Each row was made from one small tree. The marks that hang from a mark follow it in brackets, in alphabetical order. Every link used is in the known rows. Write each row's tree.
In the rows, zero is written as 128.
Known rows
lususol{duno nitap}: [111 156 123 110  77 102  94 143 100 115 182 136 151 114 148 141  99 104
 173  72  91 142 114 156 125 153  94 152 173 166  59 118 110 137 138 211
 127 135 119 180 126 122 122 154 136 140 104 172 157 163 105]
bape{nulo sibos}: [119 113 131 140  86 122  88 137  98 119 155 151 107  84 144  94 112 129
 221 101  77 138 116 157 134 124 102 135 199 163 122 154  83 140 149 138
 121 115 123 173 148 145 115 109 110 138 108 106 178 174 116]
mapel{denen{sosur{bezolu{nulo}}} zabod{fira}}: [ 89 106 110 110  39  87 131 125 103  93 161 109 101 120 109 132  77 135
 230  91 103 111  98 144 106 176 142 115 168 138 140 136 119 174 122 170
  49 116 159 144 106 126 155 137 178 115 128 145 156 143 145]
zopug{gifud sosur{bezolu denen{mapel}}}: [ 95 110 127 120  72  96 114 140  66 132 150 121  62 115  94 188  85 114
 223 111 108 145  89 115  90 150 123 115 203 125  63 188 127 194 127 223
 114 125 138 123 107 167 143 140 134 121 105 120 150 166 117]
nulo{bape{sibos{bota nakab}}}: [108 130 131 120 110 129 120 170 156 124 185 159  87  76 122 136 128 130
 215  97  31 121 128 141 131 140 104 143 168 144  99 122 135 136 143 162
 115 102 121 170 134 156 143 122 116 148 103 129 131 174 116]
sosur{bezolu{nulo{bape}} denen{mapel}}: [ 82 105 129 123  82 101 143 183  79 131 158 118  78 118  79 160  99 119
 202 106  56 156  98  96  88 167 106 126 199 120 126 178 131 180 127 186
 101 109 123 164 118 146 146 180 151  76 129 138 162 155 115]
kaleg{fibari nonu}: [104 143 131 151 123 114 106 118  83 147 167 130 150 121 126 166 123 120
 195 102  59 150  80 176 112 104 120 135 142 139 110 144 115 124 158 160
 135  97 111 200 118 134 123 123 121 150  95 137 127 109 128]
sosur{denen{mapel{zabod}}}: [ 98 122 119 129  87 121 130 158  80 121 172 139  96 115 102 158 104 125
 203  95  77 139  94 129  96 142 131 108 161 148 127 158 130 175 132 180
 119 121 133 168 111 147 133 145 156  90 113 150 143 139 121]
denen{mapel{roseva zabod{fira}} sosur}: [ 80 119 102  91  89 119 111 132 111  96 171 125 124 129 105 142  83 169
 232 102 114 118  98 161  86 170 142 127 145 133 152 165 106 195 124 158
  73 123 145 130 106 126 155 143 153 148 110 128 158 107 150]
sibos{nakab}: [107 146 122 132  98 146 107 160  87 130 163 145 106  88 130 141 117 121
 193  85  70 129 104 160 143 152 111 133 163 164  97 122 128 132 141 190
  91 110 161 162 142 148 130 137 111 124 103 157 149 145 115]
nuba{nakab{sibos{bota{gifud}}} ralumu}: [115  83 160 106 140  63  94 158 100 125 153 120 111  72 104 137 117 132
 204 100  54 108 119 172 122 100 110 122 169 148  76 130 117 136 154 181
  83 118 115 147 138 180 125 142 128 122 102 136 153 145  96]
denen{mapel{roseva zabod{fira}} sosur{bezolu}}: [ 71 115  99  84  71 108 120 133 102  96 162 119 131 132  96 145  80 171
 228 103 111 125 100 151  82 190 132 126 166 114 159 173 109 194 116 173
  61 121 154 129 104 128 167 165 151 138 115 122 165 112 146]
fako{fega}: [111 153 140 151 105 129 104 136  96 145 169 153 133  97 125 118  99 121
 190  56  77 158 104 160 100 136 107 141 163 164  67 139 101 143 163 169
 108 105 113 150 139 123 133 124 134 128  90  97 142 132 131]
kaleg{nonu}: [105 145 124 150 119 108 103 133  75 134 152 159 129 118 120 160 113 119
 195  97  66 145  91 154  93 138 111 126 138 152  89 145 129 141 148 154
 109 106 117 181 121 148 135 130 121 141 106 139 132 101 136]
nuba{nakab{sibos{bota}}}: [112 111 144 132 113  89 119 160 102 116 162 132  90  80 119 138 121 139
 198 109  62 111 117 156 117 115 115 122 167 147 100 131 124 132 143 179
  97 107 121 167 148 159 123 144 114 120 110 143 147 148 103]
nitap{roseva{rori}}: [106 128 125 147 117 117 127 142 110 154 179 151 120  88 122 137 145 121
 189  74  84 144  89 152  96 122 122 125 147 184  90 127 116 152 143 166
 142 106 120 150 117 152 127 143 130 132 108 127 149 103 117]
denen{mapel{roseva zabod}}: [ 90 133 110 108  85 124 116 153 104 118 176 131 130 116 127 147 101 156
 210  89  87 122  99 166  77 167 132 116 144 149 148 152 125 169 129 146
  94 127 129 150 101 129 136 143 143 127 104 147 166 115 133]
mapel{denen{sosur{bezolu}} zabod{fira}}: [ 92 115 108 108  37  89 132 119 106  91 163 113 107 120 108 138  78 137
 229  90 102 113  97 147 106 170 143 112 163 139 134 131 122 172 121 178
  56 117 161 146 105 131 155 137 176 118 125 146 147 142 143]
denen{mapel{zabod} sosur{bezolu}}: [ 79 116  96  86  70 126 120 143  83 100 163 128 134 123 100 134  88 170
 216 101  80 125 107 135  93 182 126 134 175 108 143 167 115 206 120 182
  83 125 151 132 101 134 167 152 147 143 104 104 161 126 147]
mapel{roseva{rori} zabod}: [ 90 145 103 125  64 118 116 135  98 115 188 133 130  82 141 145 128 139
 186  74 106 117  98 189  85 157 130 110 138 162 147 139 126 154 113 144
  90 110 136 152 115 125 147 148 149 123  96 152 144 109 130]
sibos{bota}: [ 98 130 121 120 129 121 125 154 118 139 185 171 100  92 104 132 115 133
 197 112  56 126 115 158 135 143 120 137 159 158  93 125 131 136 156 190
 111 113 134 162 130 153 144 134 129 133 115 125 147 147 118]
nitap{roseva{rori{gakod}}}: [106 139 133 146 109 128 123 147 108 159 180 150 119  89 128 139 139 123
 184  88  91 141  83 156  94 123 128 119 142 196  93 136 112 153 142 158
 151 101 114 150 120 153 126 135 135 122 101 115 138 103 118]
supa{fega}: [111 157 138 152 102 132 112 139  99 143 169 142 114  91 115 124 113 116
 201  66  70 135 100 149  90 126  96 128 138 152  78 147 119 141 167 175
  85 123 116 153 144 137 144 135 135 115  93 117 163 124 147]
sosur{denen}: [111 133 133 157  98 119 125 143  81 135 168 146  88 104 102 163 109 104
 193  95  71 155  99 133 113 117 123 116 165 153  94 154 129 154 142 196
 119 109 131 176 129 154 126 147 146  83 114 148 139 146 117]
bape{nulo sibos{bota}}: [108 102 124 120 102 123  96 144 116 122 166 168  92  81 133  87 116 136
 223 118  72 128 122 158 149 136 102 141 203 167 124 146  89 135 152 149
 126 113 130 172 149 150 125 110 108 145 114 100 168 183 103]
sosur{bezolu{nulo} denen{mapel{roseva{rori}}}}: [ 76 101 125 123  75  97 132 174  64 132 155 117  85 113  83 157 106 122
 189 106  93 158  93 118  82 165 108 113 205 136 141 184 122 178 120 178
  98 107 129 160 117 144 145 196 147  69 131 143 165 137 101]
fira{nonu}: [117 143 116 148  96 111 109 150  90 127 174 171 137  87 122 150 113 143
 213  99  71 129 102 158  87 125 110 125 137 141  93 161 132 131 139 162
  83 117 102 183 122 148 134 122 121 127 120 127 142 106 135]
pumov{rori}: [109 156 134 179 122 121 108 149  89 141 168 144 145  72 114 136 132 115
 167  77  89 142 110 166 116  97 108 125 147 154  98 118 124 165 134 168
 125 100 124 162 136 154 136 141 138 119 103 149 153 143 107]
mapel{roseva{rori{gakod}}}: [ 98 157 135 140  92 124 102 144 102 133 178 133 119  80 127 150 122 128
 175  94 112 138  93 191  89 121 124 114 148 180 116 152 118 150 131 146
 115  98 115 152 133 141 137 153 137 114  97 136 137 111 115]
roseva{rori{gakod}}: [102 159 139 143 104 126 108 162  86 129 179 141 122  63 122 134 130 122
 170  94 103 133  90 171 100 116 123 115 156 182 108 139 116 167 135 150
 144  98 113 150 135 153 142 135 137 121  90 114 129 116 122]
denen{sosur}: [107 133 119 131 100 135 105 119  92 118 166 143 118 102 105 136  94 138
 209  97  75 140 111 153 123 127 124 147 158 132  91 152 111 176 143 192
  94 111 139 142 129 142 150 134 136 142 101 108 148 132 146]
nuba{nakab{sibos{bota}} ralumu}: [115  85 158 108 134  66  94 163  96 124 157 119 115  72 106 135 117 133
 205 106  49 105 117 176 122  95 112 118 169 141  81 123 119 127 157 179
  90 113 118 157 138 172 122 142 124 124 101 139 152 145 102]
zopug{gifud{bota}}: [110 132 113 128 125 118 121 149  96 132 164 148  92  89 127 151  96 122
 208 106  77 140 101 159 102 131 122 128 154 169  78 134 114 164 141 196
  98 123 138 133 111 163 125  99 135 151 103 119 145 143 126]
roseva{rori}: [100 142 127 143 114 113 113 154  88 123 176 145 122  62 114 132 138 120
 173  77  91 137  95 166 106 112 114 122 162 163  99 128 123 167 139 158
 130 106 118 150 126 150 141 143 131 135 100 131 145 117 120]
rori{gakod{fega}}: [115 169 149 155  96 150 105 145  81 140 173 134 125  91 130 137  95 135
 195 100  97 140  94 163  93 132 127 111 127 181  95 160 100 143 143 162
 128 112 112 148 160 148 136 127 156 100  86 107 131 136 138]
mapel{denen}: [116 128 132 140  77 108 119 135 107 120 162 126  98 101 114 142  97 115
 199  89  74 130 104 156 109 112 126 116 165 168  90 122 136 151 147 172
  99 115 122 165 114 146 123 131 150 109 117 153 150 149 114]
denen{mapel{roseva{rori{gakod}}} sosur{bezolu{nulo{bape}}}}: [ 70 114 116  87  85 124 111 161  99 108 164 112 109 109  89 138  94 162
 204 115 102 135 101 148  77 164 115 139 180 128 143 183 107 212 116 156
  93 104 120 124 116 136 168 173 144 134 106 101 152 115 128]
lususol{duno}: [101 164 130 148  79 115 107 142  92 126 180 137 144 116 141 136 116 113
 176  77  91 148 107 147 112 125 121 142 152 174  78 122 120 153 145 190
 119 134 118 168 137 137 135 150 117 132 102 157 160 150 115]
zopug{sosur{denen}}: [110 125 131 146  89 118 109 127  70 138 160 133  81 111 102 174  99 106
 204  99  88 132  96 128 126 117 132 129 177 134  63 172 136 169 147 210
 114 112 142 153 126 146 134 138 139 105 105 132 136 155 129]
denen{mapel{roseva{rori{gakod}} zabod{fira}}}: [ 80 138 120 107  94 109 117 164 108 110 180 127 129 107 120 143 107 152
 207  92 122 117  84 172  70 163 139 104 141 165 160 151 116 175 124 129
 103 119 126 143 108 134 142 144 149 129 108 146 156 101 133]
nakab{sibos{bota}}: [105 133 137 127 141 106 124 155 128 121 192 157  98  99 124 137 118 146
 218 111  40 125 125 154 109 132 115 139 155 152 104 157 125 135 144 173
 120 113 106 174 113 157 133 127 121 146 110 119 159 147 106]
mapel{denen zabod{fira{nonu}}}: [104 123 112 127  49  83 130 136 113  98 173 131 114 108 124 144  93 133
 233  86 101 102  90 158  91 154 143  97 139 158 134 126 133 143 126 152
  61 122 134 171 103 134 136 116 169 114 131 164 142 128 140]

Write each row's tree
[ 82  97 120 116  60 101 143 180  82 123 163 120  84 116  95 150 104 128
 211 103  58 145 104  96  86 184 110 118 203 118 149 179 127 181 118 171
  98 112 129 167 110 142 150 172 153  80 124 134 161 163 117]
sosur{bezolu{nulo{bape{sibos}}} denen{mapel{zabod}}}
[ 92 134 115 118  36  84 119 138 121  96 183 118 112  91 129 152 105 140
 209  93 149 101  80 193  67 148 147  81 132 188 160 141 128 147 104 120
  71 105 122 163 109 130 143 137 174 103 123 167 117 105 119]
mapel{denen roseva{rori{gakod}} zabod{fira{nonu}}}
[ 91 118  96 101  12 112 120 105 108 100 167 108 105 118 121 153  85 146
 209  92 102 115 109 175  92 169 137 110 159 145 145 148 130 167 107 171
  52 112 152 149 101 121 154 155 172 105 111 151 138 139 123]
mapel{denen{sosur{bezolu}} roseva zabod}
[ 85 132 117 109  93 106 120 153 112 112 174 130 129 122 122 147  96 153
 220  89 103 120  91 164  77 171 137 113 141 150 152 148 119 163 132 144
  85 127 132 148 105 130 136 142 147 132 114 154 172 111 139]
denen{mapel{roseva zabod{fira}}}
[ 81 120 122 122  77 102 134 162  75 127 156 127  99 112  81 171 112 125
 183 102  91 156  94 127  83 149 110 107 197 135 130 175 131 172 120 193
 111 109 132 164 114 152 147 195 148  74 122 147 147 136  97]
sosur{bezolu denen{mapel{roseva{rori}}}}
[ 98 116 100 107  26 114 127 116  95  98 165 117 108 113 118 136  85 142
 212  89  81 113 109 148 108 163 136 116 168 137 129 134 130 179 117 181
  68 119 155 149 101 130 154 137 171 114 110 136 140 148 134]
mapel{denen{sosur{bezolu}} zabod}
[108 121 110 120 115 116 108 135  83 135 155 136  74  97 121 168  87 118
 218 113  98 123  98 148 115 125 132 137 171 151  45 157 123 183 143 216
  98 125 150 114 109 157 131  94 133 161  97 105 135 154 132]
zopug{gifud{bota} sosur}
[ 98 123 128 134  98 121 122 153  89 129 167 135  91 118  96 169 102 121
 197 101  87 150  94 139  92 127 126 110 164 156 117 166 128 166 135 178
 118 114 122 168 118 149 127 159 146  86 117 154 145 135 107]
sosur{denen{mapel{roseva}}}
[102 130 108 119  27 112 120 119 116 110 175 113 105 112 140 153  96 134
 204  83  97 112 104 184  89 153 141 100 142 171 140 130 137 144 117 153
  66 116 137 162 102 123 133 139 168  99 111 174 142 137 120]
mapel{denen roseva zabod}
[ 77 115 111 114  62  89 139 163  77 116 162 133 109 114  85 171 111 136
 200 101 105 142  87 127  71 170 118  96 182 130 151 182 130 167 109 181
  90 113 135 171 108 147 153 185 155  77 131 150 143 123 108]
sosur{bezolu denen{mapel{roseva{rori} zabod{fira{nonu}}}}}
[ 86 105  98 105  21  80 123 116 114  93 166 110 107 121 111 150  78 152
 236 101 129 106  96 170  78 180 140 106 151 142 157 161 122 155 104 153
  23 113 145 156 105 118 155 150 174 107 137 155 144 119 137]
mapel{denen{sosur{bezolu{nulo}}} roseva zabod{fira{nonu}}}
[ 67 112  92  81  73 101 118 144 100  89 168 127 138 113  92 143  97 176
 222 103 127 119  94 156  70 180 126 119 164 116 162 177 110 199 105 157
  66 118 141 132 102 131 174 167 150 144 118 117 151  96 138]
denen{mapel{roseva{rori} zabod{fira{nonu}}} sosur{bezolu}}
[ 96 107 132 121  91 103 112 143  95 140 156 134  83 104 104 150 102 122
 215 102  72 124 115 117 127 159 110 152 203 120  72 178 130 172 142 196
  90 114 135 134 125 147 156 143 127 131 110 102 159 170 125]
zopug{sosur{bezolu{nulo{bape{sibos{bota{gifud}}}}}}}
[106 115 137 142 101 121 113 175 114 131 172 131  86  87 130 122 112 120
 218  91  45 131 114 135 116 154 105 148 174 146 111 140 117 151 144 142
  93 104 115 161 136 137 131 126 121 131 110 130 169 161 135]
bezolu{nulo{bape{sibos{nakab}}}}
[108 128 135 121 116 127 121 165 161 124 182 160  83  78 121 139 128 130
 215  89  34 125 131 137 132 143 101 147 168 152  94 131 133 144 141 163
 110 107 119 159 136 163 146 122 119 147 104 127 131 175 109]
nulo{bape{sibos{bota{gifud} nakab}}}
[ 98 119  98 107  24 119 115 103 115  98 173 111 102 115 128 149  85 145
 213  90 106 109 107 182  95 153 144 111 146 157 140 140 129 167 112 162
  59 114 146 149 104 120 147 138 173 113 108 156 133 135 127]
mapel{denen{sosur} roseva zabod}
[ 69 100 117 115  66  86 140 173  68 122 159 115  90 118  88 155 103 127
 199 101 105 146  87 120  80 187 119 105 198 135 160 181 120 177 113 170
  85 110 140 159 111 136 150 191 159  71 134 150 165 133 111]
sosur{bezolu{nulo} denen{mapel{roseva{rori} zabod{fira}}}}
[ 96 108 133 143  69  99 137 166  81 136 158 128  77 105  92 155 108 107
 202 101  51 158 109 101 103 158 102 127 205 122 117 174 128 158 128 187
  99 101 127 175 129 148 145 174 146  73 125 132 155 171 115]
sosur{bezolu{nulo{bape{sibos}}} denen}
[104 100 116 109  97 140  90 158 110 118 161 166  81  75 139  86 120 136
 220 117  76 120 121 161 171 152  97 141 209 175 125 137  91 125 144 158
 114 110 154 174 158 151 125 114  95 146 114 116 157 190  89]
bape{nulo sibos{bota nakab}}
[ 91 120 117 126  84 118 127 156  85 119 176 132  96 106 103 162 113 128
 193  93  97 140  91 144  86 139 130 102 161 157 137 162 129 176 123 167
 119 115 130 164 110 145 135 159 156  90 112 155 136 126 110]
sosur{denen{mapel{roseva{rori} zabod}}}
[105 129 145 127 151 103 124 148 133 121 188 159  94 101 123 142 117 144
 218 105  46 132 131 148 108 139 110 144 154 161  97 169 121 146 140 175
 113 118 102 159 113 167 137 125 126 143 110 113 161 149  96]
nakab{sibos{bota{gifud}}}
[ 80 102 117 120  64 103 140 174  56 127 156 120  91 123  94 150  99 127
 201 103  74 147  95 104  89 187 117 113 199 127 146 179 125 179 119 185
  90 116 141 163 109 139 146 178 156  70 126 140 169 148 118]
sosur{bezolu{nulo} denen{mapel{zabod}}}
[ 94 117 126 124  76 110 117 142  62 134 148 125  87 120  89 175  94 118
 205 107  88 135  95 113 111 142 124 127 199 115  79 186 138 182 137 217
 109 117 144 148 116 147 146 162 139 100 112 125 146 155 121]
zopug{sosur{bezolu denen{mapel}}}
[ 95 121 128 132 102 116 123 158  89 124 170 133  91 105  92 163 113 122
 190  98  96 149  92 142  89 120 125 106 167 159 120 164 128 173 132 172
 125 110 119 165 118 151 131 164 148  90 115 154 138 129 103]
sosur{denen{mapel{roseva{rori}}}}
[ 92 112 128 146  72 101 135 160  56 142 153 127  83 111  91 155 101 105
 191 102  69 161  99 109 107 163 107 122 203 131 115 175 124 157 130 200
  92 105 141 171 129 145 141 180 148  63 128 138 163 157 116]
sosur{bezolu{nulo} denen}
[103 109 123 122  58 108 118 127  96 113 152 113  93 110  96 134  83 127
 207 101  81 134 109 143 113 134 122 129 185 144 101 143 123 175 137 186
  77 111 134 148 115 140 143 147 155 111 121 130 152 151 120]
mapel{denen{sosur{bezolu{nulo}}}}
[ 82 129 128 121  71 110 132 165  72 130 158 126 100 112  86 171 107 127
 181 109  97 155  90 128  81 151 116 102 193 144 133 182 128 173 118 188
 117 104 129 164 118 154 146 191 151  68 118 138 140 135  96]
sosur{bezolu denen{mapel{roseva{rori{gakod}}}}}
[ 84 126 114 107  38  99 115 119 120  89 179 104 103 100 117 144  93 141
 210  95 151 104  85 191  86 150 155  94 143 179 157 140 115 177 105 137
  74 101 143 138 112 125 154 142 183 114 113 153 118 115 128]
mapel{denen{sosur} roseva{rori{gakod}} zabod{fira}}
[112 145 119 113  79 104 104 139 113 135 185 140 148 125 151 143 110 106
 177  68  92 149 106 149 118 158  99 152 164 182  52 115 105 132 138 212
 140 134 116 177 118 125 116 154 136 140 108 170 157 150 100]
lususol{duno nitap{roseva}}
[115 138 136 135  98 131 116 163 144 121 178 148  96  79 130 141 125 124
 216  83  33 129 123 140 122 132 104 140 167 142  98 128 132 141 141 156
 113 104 117 170 135 152 137 122 116 143  98 135 138 168 125]
nulo{bape{sibos{nakab}}}
[ 75 107 111  91  87 120 114 150 104 111 159 114 108 124  88 143  82 163
 217 111  84 139 109 141  83 170 114 148 179 112 134 183 110 199 125 170
  74 113 128 130 113 132 161 171 141 135 114 111 168 123 137]
denen{mapel{roseva} sosur{bezolu{nulo{bape}}}}
[101 111 124 119  61 108 122 133 110 109 157 112  86 108  95 139  84 125
 210  99  69 132 112 137 109 133 119 136 181 138  99 140 128 177 135 183
  79 108 128 149 114 141 147 146 158 115 119 132 146 156 124]
mapel{denen{sosur{bezolu{nulo{bape}}}}}
[ 85  89  99  99  84 101 127 158  56 130 148 118  53 116 102 174  77 120
 220 125 103 128  89 111  98 168 129 125 201 133  83 186 123 206 119 224
  88 126 159 117  96 152 143 126 151 124 113 109 143 165 120]
zopug{gifud{bota} sosur{bezolu{nulo} denen{mapel{zabod}}}}
[ 90 127 105 103  22 124 111 118 109  95 180 106 103  93 128 141 100 146
 194  96 132 105  96 193  88 144 148  98 146 178 151 143 123 183 100 142
  85 102 136 141 107 125 155 141 178 109  98 142 113 122 116]
mapel{denen{sosur} roseva{rori{gakod}} zabod}
[111 128 141 129 120 115 123 155 163 127 186 161  90  81 116 139 124 130
 218  91  33 131 131 136 117 131 105 147 164 144  92 138 131 151 146 157
 118 109 102 160 127 163 146 119 128 147 105 115 137 171 119]
nulo{bape{sibos{bota{gifud}}}}
[ 90 109 113 107  88 127 114 145 102 119 164 139  96  99  98 124  99 145
 214 111  62 132 123 132 133 170 106 156 196 118 110 157 111 172 132 192
  78 103 151 145 134 142 166 152 127 140 112  99 151 157 129]
denen{sosur{bezolu{nulo{bape{sibos{bota nakab}}}}}}
[108 150 122 113  80 110 101 144 105 129 191 134 151 105 150 136 120 109
 166  67 118 146  99 155 104 150  99 140 155 199  57 119  94 140 128 199
 160 130 106 167 132 127 123 160 147 136  99 157 136 142  94]
lususol{duno nitap{roseva{rori{gakod{fega}}}}}
[ 96 108 101 107  24 111 126 124  89 100 165 111 102 113 119 130  84 141
 213  91  81 112 108 145 107 172 135 120 172 139 133 138 127 180 117 173
  61 117 153 148 102 126 154 137 170 112 113 136 147 150 135]
mapel{denen{sosur{bezolu{nulo}}} zabod}
